Every row comes from one small tree of marks. The marks that hang from a mark follow it in brackets, in alphabetical order. Every link used is in the known rows. Which tree was each row made from?
Known rows:
B[J]: [  0  -1  -5  10   1   9  -8   7  17   3  19   6  -6   0  -3   5   2 -10
   5   4 -18]
F[J]: [  4   5  -9 -12  -2  -6  21   5 -15   1  18 -13   2   4  14   5  -9   6
   0   3 -11]
Y[J[F[Z[B]]] M]: [ 10 -27  -3  -7 -26   8  21  19  51 -13 -23   0  -3  34 -28   7   9  26
  16 -37 -11]
F[J Z[Y[M]]]: [ 16  11 -19  -9 -12   4  97  29 -12  -2  -8   9  -5  -7  14   0   2  37
  -1 -31   1]
F[J[Y[M]] Z[B]]: [  3   3 -11 -17 -11  12  67  29  20  -5  -2  -1   2 -31 -20  18 -18  32
  10   5   1]
J[F]: [  3  -6   9  -2 -15  -4 -53  -7   4   2   4   0   1  58  -2 -11   4  -5
   1   3  -2]
J[F[Z]]: [  7  -5 -14 -12 -20  -6   8   0  11   0   2 -24   1  65  -1  -9  -6  29
   3   0   3]
Z[B F[J[Y]]]: [   4    7   -3  -11    5   27 -102   17   -5    1   12   42    3  -25
   -9   22   -9   -3  -11    2  -17]
B[J[F] Z[Y[M]]]: [ 17  -2  12  28 -21  -2 -18  23  31   4   6  25 -21  39 -15  -6  26 -23
  11  21  -5]
F[J[Y] Z]: [ 11   9 -18 -18 -10   4  54   8   6   3  17 -40   8 -15  -1  12 -17  36
  -2  33 -11]
Y[J M]: [  2 -19   6   9 -16   5  42  12   9  -8 -31  -9  -2 -36 -16  10  12  -1
   5 -15 -10]
M[Y[J[F[Z[B]]]]]: [ 12 -17 -23  -2 -11  -2 -44  -9  74  -4   9 -26   1  69 -23  35   7  30
  10 -61 -32]
J[F Y]: [  7  -4  18   1 -17   6 -80 -12  19   5   5  -2   7  30 -19  -3   7 -10
  -6  40  -6]
F[Z[Y]]: [ 19  11 -15   0  -1  10  37  11  12   1  -3  17  -2   7   9  -3  12  32
  -8 -27  -3]
M[Y[J[F]]]: [ 11 -13  -4  10 -16  -7 -80 -23  39   2   6 -36   4  56 -15  29  16   3
   0 -36 -33]
M[Y]: [ -6   7 -11   9   4 -11 -27 -16  11   5   9 -22   2  12  -6  27  -2   4
  -1 -34  -6]
F[J Z]: [ 10   7 -29 -21 -10  -7  81  13  -6   0  18 -36   1  13  14   3 -24  42
   4  -1  -8]
B[Z[F[J[Y]]]]: [  6  14  -8  -1  -5   1 -52  16 -23   7  22 -17  -6 -28  -5  16 -16  -8
  -7  70  -7]
Z[B F[J] Y[M]]: [  8   8  -1  -1   1  27 -57  38 -20  -3 -11  91 -10 -17   9  11   7  -2
 -11 -65  -4]
M[Y[J]]: [  5  -8 -11  12  -1  -5 -27 -16  31   0   4 -38   3  -1 -12  37  11   8
  -1 -39 -30]
M[Y[J[F[Z]]]]: [ 11 -11 -25   2 -22 -11 -21 -17  44  -1   9 -59   4  65 -14  27   4  36
   3 -40 -28]

Write each row's tree:
[  3  -7  -7   4 -10  25  43  30  52  -4  -1  18  -5 -36 -40  22  -1  14
  14   8  -6]	F[Z[B[J[Y[M]]]]]
[  5 -26  13   6 -33   3 -16   5  16  -7 -26 -10  -1  23 -18   0  14  -6
   8 -11 -11]	Y[J[F] M]
[ 11  -6   0 -10 -13  14 -44   4  53  -1   7   7   4  43 -29   3   0  19
   3  14  -5]	J[F[Z[B]] Y]
[  4   6   3  14  -9  23 -54  24 -37  -1 -34  70  -9 -27   4  -2  11  -9
 -16 -43  10]	Z[F Y[M]]
[ 14  15  -6  16   3   7 -70  19 -14   4   0  39 -15  -6   4   0  14 -15
 -13   7   1]	B[Z[F Y]]
[  2   2   2  21   1  41 -84  39   7  -2 -10 110 -18 -21 -11  12  22 -22
  -6 -59 -10]	Z[B[J] F Y[M]]
[ 22   1  -3  -7  -5  13 -39  11  48  -1   4  49  -4  71  -3  -6  23  21
  -1 -48  -9]	J[F[Z[B Y]]]
[  4 -10   5  -6 -24  15  -7  16  42  -5 -16  10   2  21 -38   3  -5  19
  11   6  10]	J[F[Z[B]] Y[M]]
[ 10 -24  -7  -3 -37   0  46  10  20  -9 -24 -32  -1  29 -17   0   3  28
  11 -13  -8]	Y[J[F[Z]] M]
[ 20  -6  -9   7 -18  15  81  22  23  -8 -36   8  -4 -26  -8   6  24  29
  -3 -41 -12]	F[Z[Y[J M]]]
[ 13  -2  11  17 -18  -3 -63   3  49  10  32 -23 -10  34 -30   6   8 -27
  10  89 -19]	B[J[F Y] Z]
[  9   5   3  19  -5   0  -6  11  44   7  28 -24 -10 -25 -29  16   9 -23
   9  86 -16]	B[J[Y] Z]
[ 15  -1  -7  12 -28  13  17  23  25   1  -4  28 -11  42  -7  -7  17  14
   3 -24  -6]	B[J[F[Z[Y[M]]]]]
[ 15  17 -11  -2   0  18 -73  15 -38   4   6  53  -4  -2  26   3   3   0
 -23 -33 -16]	Z[F[J] Y]
[ 25 -13  16  22 -28  -2 -13  16  38  -4 -21   5 -14  25 -18   0  36 -15
   6   9 -13]	B[Z[Y[J[F] M]]]
[-10  -6   7  16  -5  39 -90  32  13  -1  -5  69  -8 -49 -36  23   0 -24
   1   0  -8]	Z[B[J[Y[M]]] F]
[  1  11  -5  -7  -6  19 -77   9 -32   5  10  12   5 -29   2  14 -19   0
 -17  29 -13]	Z[F[J[Y]]]
[ -2  -8  24   7 -29   7 -38   1   8   1 -18   0   4   9 -28  -4   1 -10
   0  36  10]	J[F Y[M]]
[  9  -8 -13 -16 -10   2 -18   7  40  -5   8   8  -3  68 -12   0  -3  26
   9 -23  -1]	J[F[Z[B]]]
[ 15  -3  -1  15  -2  30 -96  10  -3  -1 -17  53  -4 -18   6  11  28  -6
 -24 -40 -29]	Z[F Y[J]]
